Each row was made from one path, in order. Every step used is in the known rows, and no mark comes twice. Write each row's path.
Known rows
buno zepaga: [-11.7 -28.6  16.8  -6.7  -3.2   4.9   8.9 -14.1 -31.0   2.9   1.6  22.5
  -0.7  -4.2   3.6   9.1  11.1  42.0   5.8  25.1  28.8  20.0   9.6]
ruri buno zomut gekat pefi dabut: [-16.3  -7.0  30.8 -34.7   7.8 -20.6  15.2 -25.3  -0.7 -10.8  10.2   3.7
  16.9  -2.5  -9.1  -7.2   0.8  16.3  16.6  29.0  17.8  -4.3  25.0]
zomut buno zepaga: [-13.1 -30.4  18.6 -10.1  -3.9  -4.2   8.6 -15.8 -16.0   2.8   5.4  24.4
   2.2 -22.9   3.7  28.0  24.7  48.1  14.9  10.3  27.5  23.4   1.1]
zuvus buno: [-13.0 -29.8  15.8  -4.5 -10.2  12.2  22.2 -24.5 -28.0  -3.2  -7.3  11.2
  13.9   2.1   5.6  22.6 -11.8  36.2  22.0  65.7  19.7   1.0  14.5]
zomut gekat: [-22.0 -26.4  29.6 -16.6  -4.1   7.3  15.1 -25.2  -7.9   2.6  -4.2  -0.3
  -5.7  -4.6   2.9  13.2   4.4  22.4  17.6  10.7  18.4  22.8  24.8]
pefi dabut: [-27.8 -42.8  17.1 -20.4 -13.2  -1.7  27.3 -25.1 -27.6  12.9 -28.1  15.1
 -14.6 -15.8  -9.8 -14.9  17.7  28.3  12.5  46.5  17.5  17.4  24.4]
zepaga buno zomut: [-24.9 -21.6  30.9 -11.1  13.7  -9.4  10.2 -26.3 -30.6  -0.7  11.4  -6.8
   3.6 -20.3   7.8  16.4  10.7  49.4  25.8  17.9  31.5  17.6   0.8]
buno pefi gekat zepaga remo: [-17.1 -25.8   7.9 -26.8 -10.3  33.9  10.3 -28.9 -43.3 -10.5   3.8  24.8
 -26.4  11.7  -4.0 -42.9  25.2  58.1  23.6  49.8  18.0  14.6   3.7]
buno zepaga gekat pefi dabut: [-10.3  -5.7  27.1 -24.5 -10.4 -10.1  14.4 -14.5 -13.2  17.1  -9.5  26.0
  -1.1 -13.3   8.3 -24.7  27.5   0.9 -12.8   1.2  17.4  25.0  10.2]
buno zomut: [-25.8 -23.4  24.6  -6.4  12.2  -3.9  14.9 -33.1 -21.1   2.2   1.5   8.7
  -7.7   0.4  -7.7  11.4  -1.0  38.8  19.0  33.2  25.8   8.8  13.0]
buno zomut gekat zepaga remo: [-26.9 -17.7  34.4 -20.5   9.8  10.4   4.6 -23.4   1.2 -13.8  26.1   0.5
 -21.9  13.7  -4.0  -7.6  16.8  62.3  29.9   3.1  30.1  14.8  15.1]
gekat pefi: [-26.6 -20.4  33.5 -22.1  -1.6  13.7  29.9 -26.8 -12.9   5.5  -5.8  25.8
  -3.5 -15.7   1.7  17.4   5.1  -1.3  10.8  31.5  20.2  13.3   3.5]
ruri buno zepaga gekat pefi: [ -6.2  -4.8  17.1 -14.9  -2.0  -0.9   7.5 -14.3 -31.0  -4.7   9.2  31.4
  20.1  -2.2  21.3   8.0   0.1   5.2  -6.5  22.9  21.9  15.9  -2.2]
buno zomut gekat pefi: [-20.3   3.1  47.0 -23.3  16.1  -5.1  13.2 -30.5  16.2  -2.6  19.9   0.2
   4.6  -0.5  -2.0  16.4   1.6   7.0  15.9  -5.4  21.5   8.0  13.0]
zuvus buno zepaga remo: [ -4.7 -30.7   2.4 -11.4 -10.2  11.4  15.1  -9.1 -41.8 -15.7  15.1  21.1
  13.9  12.4   7.1  28.4   5.1  70.0  12.5  50.1  27.9   7.8   1.7]
pefi gekat zepaga: [-18.0 -17.9  25.9 -16.7 -10.0  23.6   5.7 -25.8 -14.6  18.8  -2.3  19.4
 -27.2   3.9   1.6 -40.6  16.2  34.3  21.3  40.6  25.5  14.1  15.2]
zepaga gekat pefi dabut: [-23.5 -12.0  32.0 -27.3 -11.5  -4.2  28.1 -28.1 -10.3  20.9 -26.0  20.9
 -11.9 -19.1   5.3 -22.7  21.2 -15.2  -2.2  16.5  10.0  23.5  13.2]
pefi buno zomut gekat: [-15.3 -15.6  55.6  -1.2   7.8  -8.0   5.5 -20.3   7.3   5.1  20.3 -14.0
   9.3  16.2  -2.8  23.3 -14.3  36.5  23.0   0.3  11.9  -9.2  24.6]
gekat pefi buno: [-23.2 -23.4  54.0 -11.2  -7.3  13.6  29.0 -16.6  -5.1  13.3   1.0  17.5
   8.9  -6.0   4.4  29.8  -9.6  -0.7  14.3  29.1   9.8  -6.5   4.3]
zuvus buno zomut gekat: [ -5.1  -6.4  30.7  -6.8   8.0  -6.4   4.7 -28.6   0.3 -12.1  18.9 -12.9
  21.5  16.3   0.5  21.1 -15.4  44.3  26.4  29.7  19.5  -5.2  24.3]
remo zepaga buno pefi: [ -8.1 -33.6  11.7  -9.7   6.5   9.0   6.4 -30.3 -62.6 -20.9 -11.2  -5.0
   2.7 -29.9  19.0  20.6  17.9  44.4  13.8  28.8  27.2  29.7   2.4]
ruri buno zepaga: [ -8.1 -34.2   3.1  -6.8  -2.7   1.8   6.0 -13.1 -48.6 -13.3   5.9  28.2
  18.1   0.4   6.4  15.9  -3.9  49.4  10.4  53.7  29.4   9.4   8.7]
zepaga buno zomut gekat pefi dabut: [-19.7  -0.1  46.3 -37.8   8.2 -22.7  13.7 -20.0   7.8   0.7  16.8 -16.2
  10.5 -28.1   1.7  -6.8  26.8  20.6  19.1 -11.1  24.1  13.8  12.7]
zuvus buno zomut gekat zepaga: [ -4.9  -1.7  38.2  -3.5   6.8   7.3  -2.7 -20.6  14.4 -15.7  26.5  -7.9
  12.5  21.4   3.6  -4.3  -7.7  51.9  32.9  26.7  25.3  -8.6  25.0]

Write each row's path
[-11.3 -17.8  13.8 -22.0  -6.2   9.4   7.4 -29.7 -52.1  -3.2  -0.2  -0.2
   3.6 -17.1  10.9 -19.5  20.7  42.9  19.9  36.1  17.5  21.1  -0.6] => zepaga buno pefi gekat
[-11.8 -18.8  35.8 -16.3  -3.9  19.3   2.7 -15.4 -20.4 -23.7  12.0  -8.0
   8.0 -17.6  17.4 -17.7  21.3  48.0  29.7   1.4  20.3  20.8   9.2] => zomut gekat zepaga buno pefi
[-17.2 -12.8  62.6 -16.8  -6.4  10.6  20.3 -14.6  14.5   9.5  11.9   1.0
  13.6   0.0   6.4  29.1  -8.5  -4.8  13.8  -2.8   7.1  -4.6  14.9] => zomut gekat pefi buno
[-10.4  -6.4  26.9 -28.1 -12.2 -18.2  14.6 -16.1   5.1  17.1  -4.4  27.9
   0.2 -30.9   8.3  -8.0  42.4   7.0  -3.5 -12.1  14.6  29.4   1.7] => zomut buno zepaga gekat pefi dabut
[-13.5 -24.8  32.4 -26.5 -13.1   6.5   5.2 -12.3 -18.3 -17.4  -1.1  -7.3
   3.0 -24.4   7.1 -46.7  36.6  49.0  26.5  10.0  16.7  18.7  19.3] => zomut gekat zepaga buno pefi dabut
[-19.4 -36.6  13.8 -12.5  -3.9   8.2  20.8 -32.9 -30.2 -13.6 -10.2  21.5
   3.8 -24.9  -2.0  20.7  16.2  38.0  24.3  32.4  10.8  16.3   1.5] => zomut buno pefi
[-24.2 -17.5  39.2  -8.1  11.1   3.0   2.1 -18.3 -17.7  -3.1  17.5  -0.9
  -4.6 -16.8  10.2  -8.6  17.2  57.0  32.6  17.8  36.2  15.3   1.0] => gekat zepaga buno zomut
[  2.9  -9.2  12.8  -9.3 -13.7  29.7   1.9 -26.2 -27.8 -12.1   4.2  16.5
   7.6  18.0   3.9 -38.9   0.0  48.9  26.9  72.8  14.8  -8.6  13.6] => zuvus buno pefi gekat zepaga
[-20.7 -26.0  46.5   5.0   7.5  -2.0  12.6 -22.8 -14.9   8.8   9.5   1.0
   5.5  11.6  -4.7  22.7 -15.8  38.4  22.2  29.7  15.6 -10.4  14.6] => pefi buno zomut
[-10.1  -0.7  32.0 -18.5  -2.4  -5.8   9.7 -18.8   1.1  10.0   9.2  29.0
   5.5 -25.8  19.9  20.4  27.4   5.0  -1.5 -20.1  18.8  31.4  -9.0] => zomut buno zepaga gekat pefi
[-12.6 -21.1  10.2 -22.6  -6.6   7.9  11.7 -39.5 -29.7   0.6  -6.0  17.8
  -5.4 -16.4  -3.5  -7.9  22.9  36.7  23.6  36.4   9.7  15.6   3.8] => zomut buno pefi gekat
[-24.6 -26.3  17.0 -28.4 -10.8  27.6  12.4 -23.4 -26.5  10.6   4.5  21.8
 -39.0   7.9  -0.6 -32.7  26.4  51.9  23.7  42.1  26.4  21.3   8.3] => pefi gekat zepaga remo
[ -4.6 -30.2   8.7  -3.2  -7.7  17.4  19.0 -28.0 -42.7 -25.5  -7.9  15.0
  25.1   5.1   2.5  13.6 -11.3  41.4  20.7  72.1  10.7  -5.0  10.5] => zuvus buno pefi
[-16.8 -26.6   8.4 -30.0 -11.3  23.4   9.8 -29.9 -28.1  -9.2   8.5  25.9
 -24.9  -6.3  -2.7 -24.6  38.6  64.9  31.9  35.1  15.3  19.2  -3.2] => zomut buno pefi gekat zepaga remo
[-16.5 -21.9  23.5  -7.1  22.8 -10.6  -1.1 -34.1 -38.6  -3.6   6.3 -16.7
  -5.8 -22.7  14.1  28.6  13.2  52.4  19.2  15.7  40.1  26.2   5.5] => remo zepaga buno zomut
[-19.4  -9.9  39.0 -17.4  13.9 -13.9   2.9 -24.9 -10.4  -4.4  21.7 -21.6
   8.8 -15.9  10.2  16.2  12.4  47.1  26.7  -9.9  27.2  20.4  11.1] => zepaga buno zomut gekat
[-33.6 -42.5  21.1 -19.4  -8.4  28.8  22.5 -17.8 -29.5  -4.5  -1.3  26.0
 -29.8   0.5  -0.1  -5.0  19.3  52.7  23.8  38.0  28.5  20.9   5.9] => gekat zepaga remo
[-14.9 -24.0  18.3  -2.6   2.9   5.4   6.3 -37.4 -38.2  12.7 -24.3   4.4
 -24.3  -9.0  19.3  12.9   9.0  11.8  -1.7  13.7  23.1  38.3  16.7] => remo zepaga gekat
[-17.2  -3.1  33.8 -18.4   8.2   2.8  -6.9 -24.4 -14.6  12.8  23.1  -5.5
 -13.9  -7.0   7.6 -36.6  24.1  58.7  31.5  19.7  34.5  13.1   3.3] => pefi gekat zepaga buno zomut
[-19.6   5.8  49.7 -28.0  16.5 -11.0   8.9 -22.9   5.7  -6.0  29.8 -16.1
  14.6 -21.4  12.3  21.5  14.0  19.9  22.8 -19.0  27.5  16.2   0.7] => zepaga buno zomut gekat pefi
[-20.9 -20.9  56.2  -9.6   3.7  10.1   5.0 -11.8   8.2  -6.8  32.5  -4.6
 -10.4  25.9  -2.6   4.6   1.3  62.4  32.5  -1.8  18.7  -6.7  15.6] => pefi buno zomut gekat zepaga remo
[-17.5 -34.7  20.2 -10.9   5.4   4.2   7.3 -27.5 -45.0   1.9  -9.8  -6.5
  -9.4 -31.7  20.6  30.4  18.3  39.0  13.9  22.5  36.2  34.4   5.6] => remo zepaga buno
[-18.1 -38.8   7.3 -21.1  -6.6   0.7  14.9 -13.9 -27.2  -5.4  12.8  26.9
  -7.9 -17.6   2.3  35.9  34.3  67.0  16.3  11.7  28.0  28.8  -7.6] => zomut buno zepaga remo
[ -7.3 -15.4  48.6  -7.6  -6.4   7.5  14.7  -3.4  -7.6   8.5  16.8  23.1
  19.1   0.5   6.7  26.0  -1.9  17.4   3.9  13.1  17.3  -5.8  -0.2] => gekat pefi buno zepaga
[ -8.2 -14.5  47.3 -24.1  -7.8   7.6  12.2   1.0   2.6  -3.4  33.5  11.2
  13.0  10.9   8.0  35.4   8.1  31.9   6.6 -15.3  16.0   3.1   1.8] => zomut gekat pefi buno zepaga remo
[ -9.9   5.9  44.6 -24.2  25.3 -12.9  -2.2 -30.5  -2.7  -8.5  24.0 -24.9
   5.9 -24.0  17.5  31.7  17.5  21.1  14.6 -22.6  35.9  25.3   5.5] => remo zepaga buno zomut gekat pefi
[-21.7  -9.8  42.4 -28.8  -1.7   9.8  22.6 -24.9   7.2   1.6   3.5   8.3
   0.9 -11.1   5.5  16.5   6.1  -4.7  12.4   1.8  17.0  18.3  15.1] => zomut gekat pefi
[-17.4   3.8  61.1  -2.8   9.5  -4.9  13.2 -25.3   3.5  16.9  12.1   5.3
   7.1   8.2   9.2  15.1 -12.5  -4.2   7.1  -0.7   6.9  -3.5   2.9] => zepaga gekat pefi buno zomut
[-18.4 -32.2  17.2 -12.6  -3.1  10.5  17.0 -24.6 -54.0 -17.0  -6.2   5.0
  12.2 -26.9  11.9   8.1  13.6  41.9  21.8  34.1  18.9  20.8  -2.1] => zepaga buno pefi
[-10.5 -15.3  19.4  -2.7  -4.8  -1.1   4.4 -17.9 -29.6  11.5  -2.4  19.8
  -4.1  -1.7  16.6  -1.4  12.4  25.7  -4.4   4.1  22.2  31.7   9.3] => buno zepaga gekat
[-18.8  -9.4  55.3  -7.3  -8.9   9.9  23.6 -19.9  -4.5  21.1  -3.4  16.3
   4.3  -3.1  17.7  16.8  -7.6 -18.2   2.4   6.8   2.9   4.5   4.2] => zepaga gekat pefi buno
[-14.7 -25.5  38.8 -18.0  -8.2  12.1  19.1  -1.1 -18.7  -0.1  24.1  26.0
   8.0   6.8   5.9  35.2   7.1  36.0   5.8  13.6  18.5   0.0  -8.3] => gekat pefi buno zepaga remo
